Every row comes from one small tree of marks. The marks that hang from a mark follow it in brackets, in the order of their numbers. Every link used is in the known rows. Which tree was each row made from?
Known rows
J_284[J_682[J_631[J_94[J_723] J_738] J_888]]: [ 0.57  3.30  0.24 -1.68 -2.03  4.23 -1.82 -3.01  0.57  4.25  0.23  1.32
  0.32 -2.94  1.74  7.30  4.11  0.48 -1.88]
J_94[J_194 J_723]: [-0.23 -1.74 -0.84 -0.74 -2.53  3.38 -1.88 -1.82 -3.76  2.28 -1.95 -3.09
  2.32 -2.91  1.70  0.01  3.25 -3.65 -3.18]
J_631[J_94]: [ 0.44  0.17 -0.56 -1.75 -1.06  3.74 -0.06 -2.80  0.95  4.55 -0.59  0.34
  2.29 -2.98  2.59  1.94  3.50 -5.09 -2.08]
J_631[J_94 J_682 J_738]: [-0.09  3.43 -0.01  0.20 -2.66  2.83  1.03 -2.53 -0.13  6.08 -0.39 -0.49
  0.60 -3.20  2.01  4.56  3.69 -6.72 -1.53]
J_717[J_682[J_284 J_631[J_738] J_888]]: [ 1.28  0.55 -0.79 -2.04 -1.29  2.71 -1.36 -2.54  3.22  2.25  1.67  2.80
 -0.63 -2.74  1.73  6.06  5.66  3.41 -2.86]
J_336[J_682[J_284 J_631 J_888]]: [ 1.14 -0.19 -1.31  0.13 -1.93  5.08 -0.13  0.15  4.76  1.34  1.55  2.99
  1.08 -2.53  2.79  6.86  5.57  6.41 -1.96]
J_717[J_682[J_631[J_94]]]: [-0.41  0.60 -0.51 -3.89 -0.45  3.83 -0.94 -3.57  1.04  2.94  0.94  3.59
  0.87 -2.82  2.63  3.53  3.63 -2.74 -2.12]
J_682[J_284 J_631 J_888]: [ 1.83 -0.28 -1.49 -1.65 -1.29  3.19 -1.46 -0.01  3.84  1.59  0.91  2.25
  2.08 -2.61  1.98  4.45  6.15  6.28 -2.76]
J_336[J_682]: [-0.19 -1.33 -1.25  1.55 -1.37  5.66  0.91 -0.94  2.19  3.56  0.10 -1.08
  1.78 -3.00  2.82  3.28  2.08 -3.94 -1.49]
J_631[J_94[J_194]]: [-0.92  0.44 -0.26 -2.53 -2.35  2.30 -0.85 -3.19 -2.22  3.92 -1.10  0.01
  2.09 -2.81  2.22  1.78  2.99 -4.45 -2.42]
J_284[J_682[J_631[J_94]]]: [-0.42  2.47 -0.30 -2.76 -0.42  4.09 -1.01 -1.46  0.66  4.25  1.38  2.23
  1.99 -2.78  2.64  3.66  1.73 -0.16 -1.41]
J_631[J_682 J_738]: [ 0.14  1.57 -0.85  1.88 -2.34  2.93  0.84 -0.94  0.11  5.19 -0.15 -2.69
  0.93 -3.17  1.48  3.41  3.07 -5.73 -1.97]
J_284[J_682[J_631[J_94[J_194] J_738] J_888]]: [-0.93  4.15  0.22 -2.48 -2.61  1.97 -1.74 -3.34 -0.84  4.74  0.91  1.17
  0.18 -2.89  1.41  7.15  2.69  1.21 -1.93]
J_888[J_682[J_284 J_631[J_94 J_738]]]: [ 1.20  3.61 -0.59 -1.68 -1.81  0.64  1.33 -3.68  2.29  3.35  0.13  2.48
  1.12 -2.78  2.70  7.65  7.38  2.82 -1.96]
J_682[J_284 J_631[J_94[J_723]] J_888]: [ 1.97  1.12 -0.55 -3.20 -2.32  4.07 -1.94 -1.89  1.49  1.56 -0.26  3.84
  1.53 -2.53  2.57  5.50  7.56  5.39 -2.95]
J_631[J_682[J_284 J_888] J_738]: [ 1.83  1.92 -0.33  1.25 -2.65  2.74 -0.04 -0.28  2.09  4.50  0.84  0.16
  0.41 -2.90  1.21  5.64  5.28 -0.21 -2.67]
J_682[J_284 J_631[J_738] J_888]: [ 1.64  1.26 -1.19 -0.74 -1.93  2.23 -0.83 -1.41  3.68  2.21  0.50  1.17
  0.62 -2.91  1.83  6.01  6.82  6.30 -2.50]
J_336[J_682[J_631[J_94] J_888]]: [ 0.02  1.11 -0.75 -0.62 -2.18  5.35  0.26 -2.08  4.09  2.78  0.78  3.46
  1.06 -2.66  2.76  8.16  4.67  0.95 -1.17]
J_194[J_738]: [ 1.53 -0.96 -2.04  0.84 -0.54  3.77  2.37 -1.32  1.69  4.16  0.08 -3.31
  3.22 -2.91  1.88  1.17  3.14 -4.60 -1.95]
J_336[J_682[J_631]]: [-0.70 -0.17 -1.64  0.82 -1.55  5.44  0.50 -0.38  2.69  2.15  0.46  0.10
  1.58 -2.91  2.85  4.61  2.90  1.18 -1.16]

Write each row's tree
[ 1.85  2.79 -0.26 -2.14 -2.97  3.23 -1.49 -3.29  1.72  2.15 -0.81  2.71
  0.12 -2.76  2.39  7.12  8.29  5.26 -2.63]
J_682[J_284 J_631[J_94[J_723] J_738] J_888]
[ 1.68  3.87  0.29 -0.56 -3.15  2.54  0.16 -2.05  1.81  5.25  0.65  2.37
  0.16 -2.77  1.76  7.07  6.17 -1.36 -2.59]
J_631[J_94 J_682[J_284 J_888] J_738]
[ 1.47  3.39 -0.46 -2.34 -2.27  2.32 -0.65 -3.07  3.50  3.06  0.37  3.37
  0.28 -2.75  2.39  7.34  7.27  5.29 -2.24]
J_682[J_284 J_631[J_94 J_738] J_888]
[ 1.57  3.07 -0.20 -1.57 -2.46  1.72  0.56 -3.91  0.57  2.69 -1.09  1.68
  1.01 -2.72  2.73  7.35  8.33  2.74 -2.47]
J_888[J_682[J_284 J_631[J_94[J_723] J_738]]]
[ 0.99  2.29  0.03 -1.43 -1.95  3.46  0.14 -0.65  0.22  4.51  0.57  2.82
  1.68 -2.57  2.70  3.41  4.18 -2.03 -2.46]
J_631[J_94 J_682[J_284]]
[-0.54  2.90 -0.53 -2.39 -2.06  3.82  0.15 -2.64 -3.54  3.27  0.18 -0.74
  2.29 -2.65  2.11  3.84  2.54 -0.16 -2.08]
J_284[J_682[J_631[J_94[J_194[J_738] J_723]]]]
[ 0.07  1.13 -0.99 -1.44 -2.26  2.50  1.76 -3.60 -1.58  4.20 -0.61 -2.04
  2.72 -2.86  2.01  2.45  3.25 -4.87 -2.16]
J_631[J_94[J_194[J_738]]]
[ 0.54  2.07 -0.15 -2.66 -0.78  4.11 -1.67 -1.39  2.33  4.53  1.86  3.11
  1.83 -2.68  2.03  5.65  3.08  0.55 -1.81]
J_284[J_682[J_631[J_94] J_888]]
[ 1.59 -1.15 -0.90  0.85 -1.82  5.49  0.08 -0.09  4.00  2.96  1.18  1.72
  1.37 -2.53  2.53  5.49  4.37  1.55 -2.39]
J_336[J_682[J_284 J_888]]
[ 2.31  1.35  0.43 -1.14 -3.05  4.50 -1.22 -0.98 -0.07  3.67 -0.14  3.11
  1.39 -2.37  2.03  5.25  6.45 -1.35 -3.23]
J_631[J_94[J_723] J_682[J_284 J_888]]
[ 1.39  1.73 -1.25  0.00 -1.57  0.73  1.02 -2.00  2.58  2.80  0.24  0.14
  1.57 -2.78  2.21  6.07  6.97  3.62 -2.19]
J_888[J_682[J_284 J_631[J_738]]]
[ 1.33  0.93 -0.19 -4.61 -0.92  3.69 -1.54 -2.88  3.04  2.30  1.90  6.37
  0.33 -2.44  2.45  5.81  5.63  2.59 -2.83]
J_717[J_682[J_284 J_631[J_94] J_888]]
[ 0.76  0.35 -0.89 -1.09 -0.43  4.15 -1.92  0.36  2.48  3.84  2.00  1.13
  2.18 -2.74  1.45  4.39  2.27  1.44 -2.09]
J_284[J_682[J_631 J_888]]
[-0.58  0.47 -1.17 -1.39 -0.80  3.08 -0.56 -3.21  1.22  3.09  0.71  0.07
 -0.17 -3.24  1.95  3.74  3.33 -1.92 -1.91]
J_717[J_682[J_631[J_738]]]
[ 0.39  2.91 -1.19 -3.20 -2.44  2.00  1.20 -2.70 -0.78  1.96  0.38  1.39
  2.31 -2.57  2.70  3.90  5.30  4.82 -2.26]
J_682[J_284 J_631[J_94[J_194[J_738]]]]
[ 0.25  3.81 -0.16 -1.72 -1.46  3.14 -0.86 -2.76  2.29  5.16  1.36  2.00
  0.42 -3.12  1.73  7.45  3.29  0.51 -1.50]
J_284[J_682[J_631[J_94 J_738] J_888]]
[ 1.60  0.03 -1.47 -1.02 -0.78  1.70  0.44 -0.57  2.53  2.04  0.75  1.07
  2.88 -2.58  2.45  4.72  6.45  3.63 -2.45]
J_888[J_682[J_284 J_631]]
[ 0.65  2.81 -0.88 -1.50 -2.29  2.52 -0.40 -3.58  3.28  3.77 -0.16  1.39
  0.54 -3.13  1.90  7.18  6.08  0.58 -1.62]
J_682[J_631[J_94 J_738] J_888]
[ 0.27  3.58 -0.39 -3.04 -3.55  0.85 -1.38 -3.57  0.35  2.37 -0.14  2.73
  0.07 -2.76  2.02  7.21  6.82  6.07 -2.63]
J_682[J_284 J_631[J_94[J_194] J_738] J_888]
[ 0.71 -1.54 -1.14 -2.09 -0.46  3.96 -1.87 -1.77  2.96  2.46  1.70  2.35
  1.04 -2.79  1.47  4.25  4.00 -1.09 -2.61]
J_717[J_682[J_631 J_888]]
[-0.45  4.41  0.50 -1.21 -3.94  1.26  0.12 -2.59 -2.99  4.76 -0.25  0.94
  0.16 -2.78  2.08  4.70  4.33 -1.20 -2.66]
J_631[J_94[J_194] J_682[J_284] J_738]
[ 0.59  1.25 -0.87 -1.77 -1.11  1.85  0.76 -2.93  2.10  3.45 -0.03  1.47
  2.73 -2.66  2.43  5.74  5.79 -1.96 -1.68]
J_888[J_682[J_631[J_94]]]
[ 0.51  1.74 -0.13 -3.02 -2.99  1.24 -0.93 -3.32 -2.80  1.38 -1.02  2.00
  2.13 -2.32  2.56  5.59  7.28  3.33 -3.08]
J_888[J_682[J_284 J_631[J_94[J_194 J_723]]]]
[ 0.90  1.66 -0.61 -1.52 -2.25  5.15  0.09 -1.43  4.45  2.04  1.37  5.32
  0.74 -2.43  3.29  8.34  5.85  5.64 -1.78]
J_336[J_682[J_284 J_631[J_94] J_888]]
[ 1.37  2.56 -1.16 -2.95 -2.74  1.85  0.54 -2.67  0.99  1.98  0.75  1.99
  2.09 -2.41  2.04  6.10  6.64  5.60 -2.58]
J_682[J_284 J_631[J_94[J_194[J_738]]] J_888]
[ 1.10  2.49  0.00 -3.69 -1.59  2.71 -1.13 -4.25  3.01  3.02  1.50  5.27
 -0.98 -2.72  2.25  7.53  6.23  2.72 -2.58]
J_717[J_682[J_284 J_631[J_94 J_738] J_888]]
[ 0.81  0.91 -0.93 -2.49 -1.48  3.45 -1.05 -2.24  3.30  3.10  0.23  2.63
  1.89 -2.90  2.02  5.61  5.64  0.64 -1.90]
J_682[J_631[J_94] J_888]
